Known rows, with every step that occurs:
p-b-x-e: -.10 .03 .12 .10 .02 -.12 .23 -.02 -.35 .14 .09 .25 -.11 -.17 -.16 -.06
 .20 .25 .08 .15 -.02 -.02 -.04 -.09 -.39 -.11 .62 .14
e-y-b-k: -.49 -.13 .01 .11 .21 .05 -.35 .19 -.32 -.16 .19 -.12 -.02 .26 .17 -.05
 .07 -.26 .03 .22 -.02 .27 -.01 .02 -.40 .38 -.13 .32
k-x-e-b: -.12 -.28 .08 .11 -.08 .23 .07 -.12 -.15 -.09 .22 .07 .09 -.32 -.10 .14
 .05 -.16 -.06 .10 .11 .06 .13 .13 -.72 .13 .15 .13
p-e-y-b-k-x: -.27 -.48 .07 .03 -.13 .39 -.37 .50 -.25 -.16 .29 -.18 -.02 .23 .05 .08
 .24 .08 -.14 .08 .22 .50 -.03 .16 -.44 .23 .08 .30
k-x-b-p-e-y: -.08 -.29 .03 .02 -.17 .28 -.01 .45 -.33 .05 .29 -.35 .02 .58 -.20 .10
 .35 -.23 -.05 .15 .21 .34 .02 .10 -.18 .12 .40 .66
b-x: -.08 .10 .00 -.12 -.34 -.10 .15 .28 -.21 .14 .07 .14 -.10 .08 -.05 -.08
 .07 .35 -.02 .09 .09 -.04 .01 -.03 -.26 .19 .26 .02
k-x-b: .00 -.31 .21 .10 -.04 .23 .04 .59 -.06 -.18 .09 -.07 -.01 .05 .11 -.09
 .14 .15 -.30 -.14 -.13 -.01 .02 .06 -.16 .39 -.26 .09
b-e: -.05 .01 .08 -.02 .17 -.07 .24 .26 -.08 -.05 .05 -.18 .01 -.04 .03 -.06
 .05 -.24 .00 -.13 .02 .08 -.07 -.07 -.02 .06 .44 -.39
p-b-k-x-e-y: -.26 -.33 .07 .04 .11 .16 -.08 .15 -.55 .04 .14 -.07 .00 -.06 -.02 .12
 .34 -.18 -.04 .14 .11 .42 .07 .07 -.19 -.06 .68 .69
b-k-x-e: -.13 -.27 .20 .13 .20 .11 .01 .24 -.08 -.05 .29 .12 -.01 -.15 .03 -.01
 .16 .16 -.11 -.05 .05 .22 -.04 -.04 -.18 -.06 .56 .15
q-x-b-e: -.07 .15 .12 .04 .24 .00 .48 .56 -.24 -.07 .07 -.22 .04 .11 .12 -.21 .25
 -.13 -.10 -.07 -.15 -.07 -.17 -.09 -.07 .44 .19 -.42
b-k-x-e-y: -.24 -.30 .09 .03 .07 .15 -.05 .25 -.44 .02 .24 -.03 .04 .03 .00 .08 .26
 -.16 -.10 .08 .13 .36 .11 .05 -.07 .06 .68 .68
e-p-b-k-x: -.12 -.38 .07 .04 .00 .25 -.23 .24 -.04 -.01 .00 -.15 -.07 -.32 .12 .10
 .21 .15 -.16 .10 .18 .48 -.05 .16 -.29 -.10 .18 .10
k-x-b-e: -.04 -.21 .22 .05 .13 .07 .28 .68 -.13 -.18 .12 -.25 .00 -.01 .10 -.13
 .13 -.13 -.20 -.22 -.08 .06 -.04 -.04 -.12 .33 .25 -.33
e-y-b: -.26 -.19 -.01 -.01 -.11 .05 -.29 .11 -.26 -.25 .13 -.02 .00 .25 -.09
 .04 .05 -.20 .12 .17 .03 .15 .13 .11 -.42 .48 -.18 .49
b-k-x-q: -.22 -.36 .00 .16 .13 .18 .03 .52 .15 -.03 .11 .01 -.01 .22 .14 -.22 .25
 .12 -.21 -.07 -.10 .07 -.18 .14 -.17 .00 -.19 .04
x-b-y: -.07 -.03 .03 -.02 .14 -.02 -.04 .73 -.40 -.06 .08 .23 .00 .16 -.06 -.16
 .06 .11 -.25 -.03 -.32 -.18 -.06 -.13 -.14 .22 .20 .40
e-p: .15 .02 -.04 .04 -.07 -.21 -.03 -.08 .47 .12 .04 .05 .08 -.35 -.04 .04
 -.17 .04 -.11 .31 .02 -.06 .11 .09 .10 .12 .11 .12
k-x-e: .02 -.28 .19 .08 .06 .11 .10 .18 -.02 -.06 .23 .17 .00 -.18 -.09 .02 .14
 .21 -.07 -.10 .07 .14 .02 .00 -.11 -.08 .56 .16
e-p-b: .05 -.04 -.08 .11 .07 -.08 -.09 -.36 .01 .15 -.27 -.05 -.07 -.53 -.09
 .11 .09 -.04 .06 .39 .00 .14 -.02 .11 -.26 -.27 .06 .11
e-b: -.13 -.11 -.06 .05 -.12 .16 .00 -.27 -.15 -.05 .04 -.04 .10 -.18 -.02
 .12 -.04 -.30 -.01 .17 .06 -.03 .13 .12 -.63 .19 -.26 .03
y-b-x: -.18 .03 .03 -.09 -.38 -.09 .01 .31 -.20 -.06 .14 .19 -.13 .21 -.12 -.11
 .02 .34 .06 .16 .08 -.05 .03 .01 -.57 .48 .00 .08
y-b-p-e: .01 -.10 .01 .12 -.12 .19 -.04 .18 .12 -.04 .36 -.28 -.05 .72 -.36 .01
 .17 -.07 .19 .17 .20 .14 -.17 .03 -.46 .03 .08 .11
p-e-y-b-x: -.27 -.05 .00 -.09 -.46 -.01 -.05 .39 -.46 .01 .25 .06 -.11 .46 -.19
 -.02 .16 .24 .06 .30 .14 .06 .05 .05 -.62 .49 .15 .36
e-y-b-x: -.25 -.03 .01 -.11 -.42 -.06 -.04 .34 -.39 -.02 .16 .12 -.11 .28 -.13
 -.06 .10 .22 .05 .20 .13 .05 .08 .05 -.54 .52 .14 .36
k-x: .08 -.37 .09 -.09 -.22 .28 -.09 .34 .05 -.08 .08 -.05 -.02 -.14 -.01 .10
 .13 .25 -.16 -.16 .20 .30 .02 .15 -.09 .00 .16 .07

Rows:
-.26 -.08 .02 .06 .00 .06 -.10 .11 -.34 -.20 .22 .08 .04 .24 -.15 .00
 .19 -.09 .15 .23 .04 .12 .03 .06 -.44 .52 .06 .51
q-x-e-y-b
-.27 -.20 .06 .09 .01 .00 -.22 .08 -.28 -.25 .24 .08 .02 .22 -.14 .02
 .07 -.19 .14 .16 .01 .11 .12 .05 -.45 .44 .06 .55
x-e-y-b
-.21 -.41 .11 .02 -.06 .31 -.32 .44 -.03 -.21 .18 -.09 -.06 .00 .13 .03
 .13 .17 -.13 -.05 .15 .42 -.03 .13 -.40 .23 -.03 .09
y-b-k-x
-.50 -.14 .04 .16 .28 .02 -.30 .16 -.34 -.16 .25 -.05 -.02 .24 .15 -.06
 .09 -.25 .04 .24 -.04 .25 -.01 -.03 -.41 .36 .02 .36
x-e-y-b-k
-.28 -.41 -.04 .21 .05 .29 .01 .46 .02 .00 .24 -.09 .02 .33 .06 -.15 .29
 .04 -.20 .07 -.06 .07 -.18 .18 -.46 .03 -.26 .05
p-e-b-k-x-q
.14 .18 .00 .11 .10 -.21 .24 -.08 .34 .20 .16 .17 .12 -.38 -.09 -.03 .06
 .20 -.06 .39 .00 -.09 -.01 .04 .06 .17 .45 .15
q-x-e-p
-.15 -.06 .09 .01 .13 -.06 .07 .28 -.07 -.26 .12 -.17 -.01 .07 -.04 -.07
 -.02 -.25 .10 -.08 .00 .06 -.04 -.05 -.33 .35 .15 -.34
y-b-e
.17 -.18 .21 .06 .02 .13 .21 .55 .45 -.16 .11 -.21 -.04 .19 -.10 -.13
 .13 -.04 -.05 -.25 .11 .15 -.08 .00 -.20 .16 .12 .15
k-x-b-p
-.08 -.03 .18 .08 .25 -.05 .33 .51 -.15 -.13 .07 -.23 .02 .05 .12 -.16
 .07 -.26 -.12 -.15 -.17 -.09 -.06 -.12 -.08 .32 .16 -.36
x-b-e
-.30 -.12 -.06 .09 -.14 -.09 .14 .49 -.09 .00 .13 .17 -.06 .45 -.07 -.28
 .20 .16 -.03 .13 -.15 -.19 -.09 .10 -.45 .33 -.20 .25
e-y-b-x-q
-.15 -.09 -.12 -.06 -.09 .16 -.16 .34 -.55 .03 .20 .11 .05 .18 -.26 .06
 .08 -.06 -.10 .21 -.07 -.03 -.04 .00 -.60 .02 .31 .41
p-e-b-y
.00 -.23 .14 .02 -.03 .09 -.01 .30 .33 -.24 .23 -.12 -.05 .24 -.27 -.03
 .14 -.20 .21 -.10 .26 .33 -.01 .07 -.44 .21 .40 .49
k-x-e-y-b-p
-.15 .00 .16 .09 -.05 -.14 .17 .16 -.18 -.04 .29 .33 -.07 .05 -.17 -.11
 .06 .27 .09 .11 -.01 -.10 .02 -.11 -.46 .24 .44 .17
y-b-x-e
-.14 -.06 -.10 -.10 -.03 .07 -.14 .30 -.43 -.02 .08 .22 .06 -.06 -.16
 .03 .00 -.09 -.11 .10 -.11 -.05 .02 .00 -.53 .07 .29 .39
e-b-y
.06 -.05 .09 .11 .06 .05 .24 -.08 .37 -.07 .17 -.09 .02 -.02 -.25 .00
 .05 -.35 .18 -.05 .20 .08 -.02 .00 -.56 -.01 .35 .17
x-e-b-p
.03 .07 -.04 .15 .17 -.07 .10 -.36 -.07 .20 -.19 .04 -.01 -.55 -.13 .06
 .25 .05 .10 .45 -.03 .11 -.10 .07 -.29 -.23 .30 .12
q-x-e-p-b
.08 -.04 -.01 .09 -.09 .17 .06 .17 .11 .10 .30 -.31 -.03 .63 -.30 .02
 .20 -.06 .13 .13 .21 .14 -.17 -.01 -.24 -.18 .26 .07
b-p-e
-.02 -.11 .06 .00 -.01 .02 -.04 .20 .32 -.20 .15 -.16 -.05 .33 -.25 -.04
 .06 -.30 .23 -.05 .22 .25 -.03 .05 -.39 .24 .18 .43
e-y-b-p
.07 .08 .06 .07 .07 .09 .36 -.05 .30 -.02 .17 -.09 .05 .01 -.23 -.03 .17
 -.26 .20 .02 .21 .09 -.09 .02 -.55 .08 .37 .13
q-x-e-b-p
.14 .02 .01 .05 .06 -.26 .16 .08 .41 .10 .06 -.09 .09 -.38 -.01 .01 -.15
 -.12 -.12 .21 .03 .00 .07 .04 .10 .16 .40 -.15
b-e-p
-.14 -.36 .10 -.01 -.03 .29 -.19 .43 -.04 -.07 .12 -.10 -.03 -.08 .17
 .05 .17 .16 -.20 -.09 .16 .40 -.04 .09 -.17 .04 .16 .06
b-k-x
-.20 -.42 .06 .01 -.10 .37 -.21 .29 -.12 -.10 .16 -.14 .00 -.16 .15 .11
 .15 .01 -.19 -.01 .19 .41 .01 .17 -.47 .13 .03 .07
e-b-k-x
-.35 -.03 .10 .22 .35 .03 -.07 .35 -.22 -.07 .12 -.13 -.03 .19 .33 -.17
 .07 -.14 -.19 .10 -.23 .01 -.10 -.11 -.17 .31 -.27 .00
x-b-k
-.09 -.03 .04 .01 .25 -.04 .19 .05 -.31 -.01 -.16 -.26 -.06 -.23 -.01
 -.01 .18 -.29 .09 -.01 .00 .19 -.13 -.04 -.25 -.18 .42 -.37
p-b-e
-.08 -.35 .01 .11 .00 .16 .10 .47 .22 -.03 .05 .06 .00 .16 .02 -.19 .24
 .19 -.18 -.12 -.08 .01 -.12 .18 -.13 -.02 -.18 .05
k-x-q
-.40 -.07 .03 .14 .24 .03 -.33 .14 -.13 -.19 .15 -.07 -.06 .19 .18 -.10
 -.01 -.15 .04 .16 -.06 .16 -.08 -.03 -.42 .34 -.29 .05
y-b-k
-.04 .20 .06 .10 .11 .12 .33 .42 -.24 -.01 .03 -.04 .06 .20 .11 -.21 .33
 .16 -.15 .09 -.24 -.22 -.15 -.03 -.09 .53 -.33 -.03
q-x-b
-.15 -.14 -.10 .11 -.21 .28 -.05 -.21 -.32 .03 .23 -.18 .10 .18 -.17 .18
 .08 -.27 .00 .34 .08 -.01 .05 .11 -.75 .12 -.22 .04
p-e-b
.02 -.21 .10 .17 .06 -.12 -.10 .08 .42 -.02 .27 .13 .06 -.40 -.04 .02
 -.10 .15 -.14 .29 .06 .10 .11 .08 -.18 .21 .37 .27
y-b-k-x-e-p
-.16 .05 -.01 .00 .08 .06 .20 .10 -.53 .12 .16 .03 .10 .12 -.07 .02 .38
 -.11 .03 .20 .06 .18 .01 .02 .01 .15 .62 .60
q-x-e-y
-.21 -.05 -.07 .12 -.03 -.08 .25 .27 -.12 .14 -.08 .14 -.11 .19 -.05
 -.27 .27 .23 -.01 .13 -.18 -.17 -.19 .08 -.40 -.07 -.12 .02
p-b-x-q
-.18 -.16 -.07 -.01 -.16 .19 -.09 .15 -.56 .15 .23 -.25 .05 .52 -.14 .15
 .27 -.23 -.01 .29 .14 .24 .05 .08 -.08 .03 .32 .58
p-e-y
.05 -.04 .03 .07 .04 -.25 .04 .11 .41 -.06 .13 -.07 .07 -.29 -.05 .00
 -.19 -.14 -.04 .25 .02 .00 .09 .06 -.13 .35 .22 -.11
y-b-e-p
